Each row comes from the steps of one path. Every step used is in the known rows, and no mark comes twice. Write the path behind each row, first mark first.
Known rows:
W-Z-L-T-Q: [ 15  -6 -15   0  -5  15  20  20  -1   0 -12  21   7  -2   3  15  -4 -13
   3 -20  17  35 -16 -19  22   4  -1   8  -6 -14  -4 -10   3 -17  22  16
 -11 -11  16 -20   0  15   9 -20 -28  12  17 -13  -8  -6  -5  -5 -37  24
  25   2  21   2  14  -7]
Z-M: [  2 -10  -2  -9 -18   4   3 -13 -13  -2  22   4  -7   3  -3  -3   6 -11
  -6   3  19   5  -7   2  -3  -7  -1  -4 -11  -4  -4   5 -22   9 -16  -2
 -24  -4  15   2  19  26   4 -14  -7  18  22 -14 -15  -4 -10  -4   2 -19
   7  -5   1   8  12  -4]
T-Q-W-Z: [  0  -5 -10  28  -4   5   8  31 -41 -18 -25   0  -4  -9  -3  26 -12 -10
   0 -18  18  32  -9 -28  21  -3  -3  11  10  18 -11  10  15  -1   6   4
 -22 -17  -6  -3  24  -1   7  -3 -17   9   6 -25 -10 -10   7  18  -4  -6
  15 -11 -20   7  21  -6]
Y-T: [ 12 -17  -8 -15 -27  10  -3 -20 -17  -4  15  25   5  14 -10   2  15  -1
   9  -4  16  21   0   6  13  17   8   4   3   1   9  14  -5   8   7 -13
 -27  -4   9 -11  28   1  31  10  -4   7  12 -36   2 -13  -5 -10  20  -5
  17  -5  23  -9  13   2]
G-T: [  6  -9  -5 -19 -14   2 -14  -2   0 -14  10  12 -10  12  -3  -2   5 -15
   9   7  25  14 -13  -2   7  11   1   0  -6 -10  -9   0 -19  -1  18 -10
 -13   9  -7 -13  37   7  10  -4  -5   7  26 -38   1  -1 -10  -1   4   7
  11  -5  16 -15  20   5]
C-M: [  6   3  -7 -17 -23  12 -26   3 -18   1   8  14  -4   7   6 -15  10 -20
 -20  -1  15  11  -3  -5  -5   1   7   6   0   2   5  10 -18  10 -12  -5
 -14  -1  -3  -8  30  16 -11  -5  -2  13  17 -14   0  18 -12  -7  -3  -8
  -2  -9   7  17   9 -13]
W-Z-Q-M: [  9   4 -23   1   4   2  19  14   9  -1 -16  16  -7  -1  27  22   1  -4
 -14 -11  -2  34  -9   4 -11 -10  33   3   9   9  10  14  -9  -8  -8  18
  -7  -5  -8 -27  16  18 -15  19  -3  -9  14  -9  -2   3 -27 -16 -11  11
 -14 -20 -16   4  21 -17]
M-Q: [ 12  -1   7   2 -12  -2   0 -14  -9 -12  -1   1  -8   1  -2  -3   4  -8
  21  12  25  23  13   4  -6  -8   2   2  10  -5   8   0 -14  -8 -11 -11
 -21   7  -9  -4  28  22  13  -1  11  13  22  -7  -4  10  -1   0   7  13
  -5  -2   8 -17  -2   1]
G-T-Q-W: [  1 -11   6   9 -17   9  -6  16 -34 -30  -8  -8 -15  10   4  14 -10 -20
  12   5  19  19 -12 -22  32  15   3  15  -3   5 -20   1  -5  -4  17  -9
 -23 -11 -16  -5  40  -4  22 -13 -20  11   6 -48  -1  -6   8  22  -1 -13
  26  11  -1 -22  27   3]
Q-Z: [ 11   6 -24   2   0  -6  -8   7 -26 -20  -8  -3   4   6 -18   4   3 -12
  -5  19  15  15  -2   6   7   5  -5  -3   4   1  -1   8 -10  10 -11 -15
  -4 -11 -13  -2  25  13  -2   3 -11   1   5 -13   8 -17  14  -3   1  -7
   0 -19   3  -7  26   0]
L-T-Q-Z-C-M: [ -1   0  -3   1  -9  17  -3   1 -22  14   1 -15  10   5 -18 -10  -8 -15
 -11  15  18  -3   5 -10  13  -9   2  17 -28   3   0  -6 -25   1  21 -21
  16 -10  11 -16 -12  24  -4 -53 -44   2  11 -14  14 -12  21  -4 -48  -8
  19  -2  -7  26  33  -7]
L-T-Q: [ 11   8   7  10 -18  20   7  13 -20  -5   4   1 -18  16   1  -9  -8 -21
  22   0  21  26  -8 -13  11  -1   9  16   3  -8  -1 -16 -13  -5  18 -21
 -21 -10   8 -18  11  15  37 -20 -19   9  19 -30  -2  -8   4   6  -4   5
  35   6  23   0  18  -8]
Q-M: [  1   4 -12 -15 -15  10   4   6 -11  -8   9   8 -14  17  15   2  -4 -24
  -5  13   1  15 -10  15  -6  -1  19   4  -2   1   8  16 -27   9 -17  -8
  -6  -2   1  -9  23  35   1  12  -7   2   9 -16  -3  -7 -19 -11  23 -12
  -6 -16   2   6  38 -23]
L-T: [ 17   5 -11 -10 -13   7  -1  -4  -8 -11  16   7 -16  15  -1   0   4 -13
  16   3  23  24  -3  -3  -5   3  -5  -3   1 -17  -4 -10 -17  -2  16 -17
 -16   2   5  -9  16   9  25  -2  -4   4  25 -23   1   0   1  -3   6   6
  20  -8  23  -6  21  -2]
Y-T-Q: [  5 -13  10   7 -25  26   6  -6 -27   1   6  20   3  11  -7  -2   1  -8
  15 -11  12  26  -5  -4  32  15  18  22   1  12  13   5  -1   6   9 -21
 -30 -14  13 -18  23   6  40 -10 -18  14   7 -43  -4 -21  -3   1  11  -7
  34   9  25  -3   7  -1]
C-M-Q-Z-L-T: [ 21   2 -18 -26  -6   6  -5 -21   1   1 -10  -1  21   5   0   6  12 -18
 -16  16  16  21  14  -2   9   9 -18  -2  -5  -7  -2  -2 -26  -7   5   7
  20   4 -19 -11   6  24 -20 -21  -4   3  11   7  21  10  16  -5 -56  14
  -6  11  14 -30   5  -3]
G-Q-M: [  6   6 -12 -14 -28  16  -1  11 -20 -11   1   1 -33  19  14 -12 -16 -21
  -6   7   1  15   1   9   8   3  38   3  13  18  -2  19 -28  -1 -27  -7
  -2  -3 -10 -25  24  35 -13   8 -16  -2  -8 -28 -20  -9  -6   5  20 -13
   0 -10 -11  10  37 -28]
C-M-Q-Z: [  8   4  -4 -12  -2  -1 -15 -11 -16   0 -14  -7  10  -1  -8  -5   7 -16
 -12  18  20  15  21   0   0  -2  -8   7   9  12   8  12 -23   6  -8 -11
   7   5 -23  -8  23  24 -24 -12  -1   6  11   3  15   5  12  -4 -29  -6
 -15  -3  -5 -10   4  -2]
C-M-Q: [ 10  -1  11 -14 -14   7 -17 -13  -9   7   1   4  -1   1   8 -13   9 -12
  -5   6  22  18  18  -3  -9  -5   0   7  11   2  10   7 -22   1  -6  -5
 -10   7 -13  -8  31  26 -10  -9  11  17  22  -2   4  26  -5  -4 -10   4
  -9   4   5  -2  -8  -3]
L-T-Q-W-Z-C-M: [ -7 -16  -8   6 -14  10   1  10 -28   8  -7  -6   4  -7  -3  16 -11  -5
  -9 -19  25   6   5 -34  10  -9  -8  14 -20   6 -17   8  -5  -8  31   8
   0 -10  16 -13 -13   5  -5 -36 -30   5  16 -19   0   1  15   9 -41  -3
  19  -7 -32  30  30  -8]

Write each row's path:
[  2 -10  12 -11 -19   2 -10 -28  -5  14   7   0   5  -7  -4 -14   8  -7
  -5   8  29  -4  19   2 -10 -18   3   3 -16  -4  11   7 -30  -7  -9  -8
  -4  14   7  -6   4  35 -14 -30   3  18  29   7   2  25   2 -10 -21   4
 -13  -1 -15  15  -3   2]  Z-C-M-Q
[  0 -24  -8  13  -2 -20  13 -17 -15 -13 -16 -10   5 -21 -11  34  -4  13
   9  -3  34  15  22  -6  -3 -18 -16 -12 -10   3  -9  15  -4 -13  -1  13
 -10   8   2   6   2  13  -6  -4   4   6  23   0  -5   6  13   7 -15   7
 -13 -16 -45  -2  17  12]  M-Q-W-Z-C
[  3 -15   4   5 -19  -3   5 -30 -27 -21   3 -17  -5  -5   3  21   3  -8
  10   9  28  14  18  -6  -1  -7 -17  -9  -6   1 -14  12 -19   3 -18   8
 -25  -1  -5  12  20  20   7 -10  12  13  14  -7 -13   4  10  17  -2 -19
  -3   9 -26 -24   4  -1]  Z-M-Q-W
[  7 -12 -10  12   2 -16   2  -4 -22 -24 -22  -4  -5 -12  -2  32  -2   3
   9  -8  26  34  17 -16  -3  -7 -20  -8  16   8 -10  15   4  -6   1  13
 -15   0 -15  -1  25   3   0  10  12   7  15  -7  -5   8  10  11  -5  10
  -9 -13 -28 -19  11   3]  M-Q-W-Z
[ -9 -37   3  10 -15  16  21  -8 -36   4  -1   9  15  -8 -12  33  -5   3
  -2 -31  17  20  -2 -28  28  10  -7  13 -11  22  -9  23   7  11  14  13
 -22 -20  16 -10  11  -1  16 -17 -25   8   1 -39 -17 -29   7   5 -14 -30
  27   3 -24   4  19  -7]  Y-T-Q-W-Z-M
[ 19   6 -19  24 -14  -2  -2  -3 -32 -34 -19  -7 -15  -3  18  32   9  -5
   2   4  10  29  -1  -5  11   5  20  -7  11  10  -9  -1   3  -9 -24  10
 -38 -14 -26  -4  24 -13  12  14  12  10   1 -18   0  15   4  25   6   4
  -2   2 -15 -28   7   8]  Z-Q-W
[ 27  -2 -19 -12   2  -3  11 -22   0 -15 -15  -8  16   6  -6  17   8 -12
  12  24  20  30  15   7  13   9 -20 -11   0 -17  -3  -9 -23 -16   5   5
   8   1 -16  -6   2  22   6 -11  -5   1  11   4  14  -4  18  -2 -39  22
   2  10  19 -43  10   6]  M-Q-Z-L-T
[  2   8   6  -1 -19  29  23  18  -9  -1  13  -1 -19  25  15  -5 -15 -33
  13   8   4  25 -10  -5   6  -2  21  23  -8  -3   4   1 -34  -3  17 -17
  -1 -10  10 -20   9  37  28 -13 -27  -2  10 -29  -1 -16  -7  -3   0  -7
  25   2  17   3  43 -30]  L-T-Q-M
[ -2 -16   1  -4   3  -6  16 -19   6   9   4   7   3 -16 -10   4   4   3
   0 -12  34  22  12  -6 -13 -19 -18  -7  -3  -1   0  10 -16  -1  -1  11
 -11   9   9  -7  14  31  -7 -17   2   8  38   1 -15   1  -8 -14 -23   2
  -7 -10 -17   2  -3   2]  W-Z-M-Q
[ 14  11 -14   0 -11  10  12   1  -2  -9  -6   2 -13  10  30  12   5 -18
  -4   8  -8  25 -10  16  -4  -5  44   2   5   6  12   7 -25  -5 -23   3
 -17  -8 -11 -24  18  23   3  16   2  -3   5 -15   1   8 -24  -8   4   5
 -11  -5  -4  -8  19 -18]  Z-Q-M
[ 21 -16 -23  -4  -1 -11  18 -15  -4 -20 -18   4   8  -8   8  45   5   1
  12  -8  22  42  11 -16   7   2 -30 -14   1 -12 -19   2   0 -24  15  33
  -6   1  -9  -4   4   5   4   2   7   3  18   4   1  10  13   7 -32  25
   0   4  -4 -38  12   7]  M-Q-W-Z-L-T
[  3 -12  -8   6   3 -13   8 -24 -14  -7 -10 -18  12 -11 -26   1   0   3
  11  30  27   5  20  15   4 -15  -4  -8 -12  -4   8   2 -22  -6 -10 -16
   2   5  -2   3   1  29  -5 -21  -5   2  18   4  10  -8  21  -4 -17  -1
 -13  -9 -20  -9  14  10]  M-Q-Z-C
[ 17 -15 -22 -22  -6  -2  -2 -12  -4  -4 -18   6  12  -7  19  35  11  -7
 -12 -16  20  32  15 -22   4   6 -31  -6  -1  -3 -21   9  -8 -16  15  38
   6   4 -15  -7   3   7 -20  -8   5   8  14   8   7  24   6   5 -53  17
  -6   5 -10 -25   4  -1]  C-M-Q-W-Z-L-T
[-10 -19 -20  -9 -10 -10 -12   0 -27   1  -6   3   9 -16  -1  23   3   2
 -30 -14  21  -1   3 -18   1 -10  -9  -3 -16  11 -13  23  -3   6  -1  14
  -2  -3   5  -1   2   5 -32 -12 -10  12  15  -7  -1  12   5  -1 -23 -11
 -13 -24 -47  30  25  -6]  Q-W-Z-C-M
[  4 -13  11  -6 -15   4  10 -31  -7  -1  12  -1  -2  -6  -4  -3   7  -7
  13   8  29  12  11   6 -10 -12  -7  -4  -7  -5   2   4 -26   1 -16  -4
 -20   7   4   0  18  35   4 -18   5  16  30  -3 -12   6  -4  -2  -7 -10
   1   6  -4 -10  -4   1]  Z-M-Q
[ -4 -16  -6   8   3   1   1  27 -27 -18 -21   3  -3  -3  -5  25 -15  -9
   3 -16  21  27 -13 -33  25  11  -7  13  -3  11 -24   9   8  -6  32   4
 -13  -7 -14 -13  35 -11   4 -11 -23   3   9 -44  -6 -11   3  17 -16  -5
  21  -3 -16 -10  26   1]  G-T-Q-W-Z
[ 21  -1  -3   1 -23  24  15   9 -13  -6  -3  11   1  12   6   8   0 -23
  11   2  14  27 -16  -4  30   9   6   8  -8 -21  -3 -17 -10 -12   6   4
 -21 -11   8 -13   3  17  27 -23 -23  17  14 -17  -6  -2  -1   6 -24  16
  31  17  34 -10  11  -4]  Z-L-T-Q
[  0   0  -1   8  -6  17  18   1 -22  -1   6 -17  -1   8 -19  -3  -7 -16
   5  12  20  10   0 -13  14  -1 -10  12 -18   2  -9  -8 -24   7  13 -19
   1 -17   8 -11  -1  26  16 -39 -41   1  13 -23   0 -31  18   2 -35 -20
  34   7   4   0  26  -9]  L-T-Q-Z-M
[ 21  -3 -12   9 -25  18  14   9 -34 -29 -16  -5   1  12  12  32  -5 -23
  11   1  10  27 -14 -15  38  14   1   5  -6  -9 -19  -7  -5 -12   4  11
 -24 -19  -5  -2   6   4  29 -16 -18  19  -3 -20  -2  -1  13  24 -17   0
  30  18  15 -23  21  -3]  Z-L-T-Q-W
[ -7 -13 -13 -17  -6  -5 -10   1  -4  20   4  19  12 -17  -8  -2   6   3
 -28 -17  21   1  -1  -7 -12 -17   3   1 -20   0   3  14 -10   3   2   8
   3   6  18 -12   3  17 -29 -19 -12  12  32  -3  -3   9 -11 -20 -27   2
 -11 -28 -22  44  15  -2]  W-Z-C-M
[ -6 -18  -2 -12  -2  -8  -4 -18   7  24  -3  11  13 -20  -6  -1   2   8
 -12 -13  30   6  20  -7 -16 -22  -7   2 -14   2  12  13 -17  -8   3   9
   4  15   9 -13   0  26 -31 -24   1  10  37   7  -3  21  -3 -18 -37  13
 -18 -15 -27  29   1   1]  W-Z-C-M-Q
